In the rows, 128 means zero.
Known rows, with every way that one mark hangs from another:
[J369 [J151 J612] [J327 [J678 [J990 [J720 J528]]]]]: [185 126 112 138 154 126 118 130 106 123  84 142  95 160  81 116 144 141
  95 130 146 137  98  96 170 137 140 113 135 172 131 118]
[J678 J990]: [112  84 110 141 120 145 133 134 165 151 127 139 101  94 140 168  89 118
  94 124  87 122 160 184 102 174 181 140 120 107 145 161]
[J678 [J327 [J369 [J151 J612]]] [J990 J720 J766]]: [162  42 125 117 140 146 137 190 137  91 141 148 113 127  56 140  87 140
  60 157 140 123  82 147 197 121 173 151 145 149 116 111]
[J640 [J728 J528]]: [112 129 124 123 152 110 146 109 170 127 109 149 101 131 184 149 157 103
 116 125 126  79 137 115 147 138 128 149 141 136 108 191]
[J528 [J720 J327]]: [ 99 139 133 122 139 126 126 132 132 162 165  85 133 137 162 133 139  92
 159 148 110  99 156 127  93 139 112 169 123 128 153 172]
[J728 [J640 [J720 [J327 [J369 J151]]]]]: [128 111 139 110 112 113 110 141  85 162 153 133 142 118 115 109 112 114
 120 106 136 170  95  92 120 142 117 148 132 109 177 129]
[J728 [J528 [J720 J327]] [J640 J206 [J945 J151]]]: [126 134 178 137  83 140 135  89 115 115 110 108 141 187 182 145 173 125
 152 124 143 212  79 136 112  64 102 209 115  98 168 173]
[J327 [J369 J151] [J678 [J990 J720]]]: [126  46  71 125 124 124 146 163 141 111 127 113 106  83  57 178  68 162
  86 136 165 105 116 127 124 164 174 152 131 130 135 117]
[J766 [J990 J612 [J720 [J327 J369]]]]: [139 103 158 101 150 186 113 159 168 120 167 135 121 129  94 180  56 129
 133 135 101 121 134 140 137 142 184 163 148 164  78  90]
[J945 [J151 J612] [J640 J206 J728]]: [140 134 148 165 106  94 130 113 181  95 157 141 131 144 131 112  82  86
 145 100 129 178 147 166 149  55 171  58 125  72 112 115]
[J678 [J990 [J720 J327]]]: [135 121 134 130 130 154 139 161 141 150 120 150 115 154 123 167 104 110
 122 129  96 114 139 149 115 153 149 177 132 139 134 150]
[J206 J640]: [114 126 100 130 145 146 145 102 129 152 144 111 133 101 146 133 120 115
  95 126  88 120 175 185  99 161 174 127 112  94 166 135]
[J945 [J151 J612] [J640 [J720 J327 J528] J728]]: [113 187 146 128 130 114 109 123 114 127 134 191 163 177 162  47 139  86
 169 101 127 185 112  87 168  62  88  63 143 100 130 116]
[J206 [J640 [J720 J528] J728 J945]]: [104 209  89 134 128 119 174 105  88 146  82 161 157 138 173  94 201 148
  97 125 126  96 133 153 106  89  66  76 107 119 162 107]
[J369 [J151 J612]]: [148  80 126 135 162  95 114 120 137 152 152 101  98  99 146 107  92  75
  88 130 101 134 161 155 134 127 157  95 125 112 106 146]
[J990 J612 [J720 [J327 J369 J678] J528] J766]: [126 128 132  95 171 175  90 118 130  51 108  85 130 156  92 154 117 185
 159 178 150  70 121 107 130 144 106 187 175 177  79  82]
[J369 [J151 J612] [J327 J678]]: [168 114 122 139 165  94 138  79 122 162 123  78  89 104 117  85 132  99
  98 135 135 116 139 107 137 142 155 110 122 141 123 137]
[J206 [J640 J720 J728 J945]]: [106 191  82 139 122 112 212 102 109 164 113 141 141 127 160 108 166 135
  76 129 123  79 139 172  92  88  99  77  91 106 165 103]
[J990 J612 [J720 [J327 J369 J678] J528]]: [129 148 134  96 167 157  89 111 135  85 118  86 133 143 100 144 118 163
 158 152 141  73 138  97 122 145 129 179 158 163  61  95]
[J766 [J990 J612 [J720 J327 J528]]]: [154 153 154 105 154 200  77 132 144 124 118 159 130 174 137 171 121 126
 164 132  80 140 122 118 157 151 138 142 163 188  96  98]
[J678 [J327 [J369 J151]] [J990 J612]]: [172  49 119 119 116 171 119 123 145 134 142 126 105  76 100 155 109 112
 101 120 108 114  94 130 179 187 217 129 131 126  86 134]
[J945 [J640 J206 [J720 J528]]]: [123 175 120 151  93 130 111 155 105 110 129 170 156 165 118 132 135 172
 157 108 108 193 153 147 108 124  91  80 118 122 152 110]
[J945 [J640 J206 [J720 [J327 J369] J528] J728]]: [116 193 166 134  99  97 106 172 109 104 125 185 177 158 111 102 150 154
 194  91 158 148 125  85 137  92  68 104 142 124 121 110]
[J945 J151 [J640 J206 [J720 J528]]]: [125 135 123 151  79 141 111 150 101  93 129 178 158 145 134 111 122 144
 172 107 112 239 133 140 118 109 105  60 126  95 150 116]
[J369 J151 [J327 J678]]: [158 102 101 139 143 113 151  78 109 168  99  81  93  88 128 104 155 103
 125 136 133 105 136  93 120 185 148 128 132 143 153 156]
[J640 J206 [J720 J528] J728 [J945 [J151 J612]]]: [138 166 163 153 109  81 134 130 123  97  94 158 135 141 176  78 154 119
 121 127 149 162 119 149 129  15  60  40 110 111  75 105]
[J327 J369]: [ 93  66 126 124 142 120 133 147 158 128 153 102 118  60 133 131  74 117
  97 139 111 102 187 173  86 154 171 158 134 102 111 160]
[J528 [J720 [J327 [J369 J151]]]]: [116  71 134 111 138 106 115 166 103 146 176  85 132  95 132 115 120  83
 153 143 147 118 131  96 117 140 121 160 132 117 137 172]
[J369 [J151 J612] [J327 [J678 J990]]]: [169  95 119 143 141 112 138  97 132 163 115 108  78 107  96 114 116 114
  82 119 134 131 115 121 149 155 180 109 113 136 140 133]
[J945 [J640 [J720 J528] J728]]: [ 98 195  81 139 118 115 138 135 124 131 119 185 153 163 141 109 151 141
 148 109 119 126 137 110 130 118  89  66 137 124 163 121]
[J945 [J640 J206 J720]]: [127 159 113 157  89 124 148 152 125 129 159 148 141 154 103 148 100 160
 140 111 105 174 162 169  91 122 124  79 101 109 152 105]

Rows:
[139 166 174 135 107 113 118 157 108 150 140 132 132 141 144 131 139 120
 162 119 114 144 149 128  96 130  83 124 109 140 113 131] -> [J640 J206 [J720 J327]]
[139  65 144 118 152 106 117 137 138 144 158 104 126  66 115  86 108  89
  82 132 122 120 133 134 172 128 177 143 133 119  87 148] -> [J678 [J327 [J369 [J151 J612]]]]
[ 94  85 108 108 137  99 117 132 111 143 163  49 136  85 108 122 124 122
 155 147 180  92 120  76 106 149 118 178 129 128 147 147] -> [J528 [J720 [J327 [J369 J151] J678]]]
[112 146  96 124 122 136 210  99  98 129 100 176 133 133 189 100 181 121
  87 125 140 146  95 140 134  75 100  89 101  95 145 138] -> [J206 [J640 J720 [J728 J528] [J945 J151]]]
[130 161 124 168 100 100 146 115 175 119 132 140 134 146 127 154 119 119
 159 102 121 121 162 157 123 112 150  95 125 103 142 130] -> [J945 [J640 J206 J728]]
[147 132 116 116 150 197  94 136 162 103 127 158 118 157 125 193 100 147
 128 141  79 138 132 151 149 154 160 109 154 182 101  91] -> [J766 [J990 J612 [J720 J528]]]
[101  50 128 119 115 170 141 160 164 109 123 142 123  78 100 153 104 152
  87 149 115 102 115 169 143 175 182 195 143 126 150 147] -> [J678 [J327 J369] [J990 J766]]
[166 132 141 116 164 182 122 118 139  96 135 103 103 191 130 165 108 119
 146 177  92  79 136 147 130 141 128 153 156 168  90 108] -> [J990 J612 [J720 J327] J766]
[ 89 156 134 116 155 131  84  83 126 145  84  89 142 108 170 114 165 133
 166 133 121 102 154  99 103 169 103 193 150 144 134 152] -> [J720 [J327 J678] J528]
[112  95 142 100 142 184  72 104 148  74 100 108 119 118 105 160 107 187
 148 146 139  99 106 119 133 176 138 185 159 148 102  99] -> [J720 [J327 J369 [J678 [J990 J612 J766]]] J528]
[112 182 124 126 129 143 184 106  71 188 116 120 154 131 167  90 161 130
  99 126  94 127 151 171  75 109  93 136  89 107 164 117] -> [J206 [J640 [J720 J327] J945]]
[ 77 154 108 117 139 120 128 100 139 156 151  48 135 127 138 143 144 130
 160 154 142  74 146 107  84 147 112 189 119 136 163 148] -> [J528 [J720 [J327 J678]]]
[138  36 118 124 109 141 132 154 135 153 127 143 121  53 108 134 117 110
  93 115 119 127 105 128 164 185 194 161 131 116 131 167] -> [J678 [J327 [J369 J151]] J990]
[118 227 126 112 140 125 119 120  81 155 110 176 170 158 170  87 212 114
 154 106 129 109 115  85 143 128  65  95 126 134 165 119] -> [J206 [J640 [J720 J327 J528] J728]]
[110 150 101 141 119 104 159 128 155 125 173 168 135 149 131  83  81  94
 115 114 123 163 131 141 145  62 140  31 114  79 136 104] -> [J945 [J151 J612] [J640 J720 J728]]
[133 129 158 116 115  93  75 156  69 113 107 116 151  97 105 106 161 167
 179 114 184 154 105  55 125 142  54 130 131 153 107 108] -> [J640 J206 [J720 [J327 [J369 J151] J678] J528]]
[ 67 100 117 113 116 130 128 147 154 136 162  83 133  94  90 161  99 160
 134 138 166  87 124 116  89 155 148 206 113 118 162 141] -> [J528 [J720 [J327 J369 [J678 J990]]]]
[142  27 139 120 135 139 119 161 144 115 138 137 112  83  85 122  95 125
  67 141 130 131  91 154 188 139 179 147 141 128 121 132] -> [J678 [J327 [J369 [J151 J612]]] [J990 J766]]
[133 160 143 139 109 116  97 162 106 113 117 151 136 135 142 136 153 156
 144 124 117 159 150 137 102 135  73  89 119 144 118 126] -> [J640 J206 [J720 J528]]
[118 231 151 128 111  84  96 117 114 123  86 134 152 153 148 123 208 159
 197 111 175  94 110  56 126 121  35 117 128 167 118 106] -> [J640 J206 [J720 [J327 J678] J528] J728]
[136  97 138 108 174  91 119 142 126 123 148  73 122 113  81 109  83 122
 110 144 166 100 132 100 138 106 139 167 141 141  85 107] -> [J990 [J720 [J327 [J369 [J151 J612]] J678]]]
[135 144 124 145  84 119 160 140 135  90 131 204 135 175 139 138 141 132
 161  96 149 198  95 106 159  85 110  69 121 104 129 137] -> [J945 J151 [J640 J206 J720 [J728 J528]]]
[197  97  97 139 125 159 138  64 128 150 106 101  66 116 101 150 129 120
 117 124 121 111 102 105 147 201 193  96 119 147 119 123] -> [J369 J151 [J327 [J678 [J990 J612]]]]
[145 174 194 149 108  77 155 122 122 133 117 137 131 147 176  74 141  86
 135 122 144 150 119 141 124  14  71  77 101 107  74 111] -> [J640 J206 [J720 J327] J728 [J945 [J151 J612]]]
[118 149 138 149  92 124 152  99 138 111 118  99 127 188 145 187 165 174
  99 131 141 163 109 176  93  80 111 193 102 119 174 156] -> [J728 [J528 J720] [J640 J206 J945]]
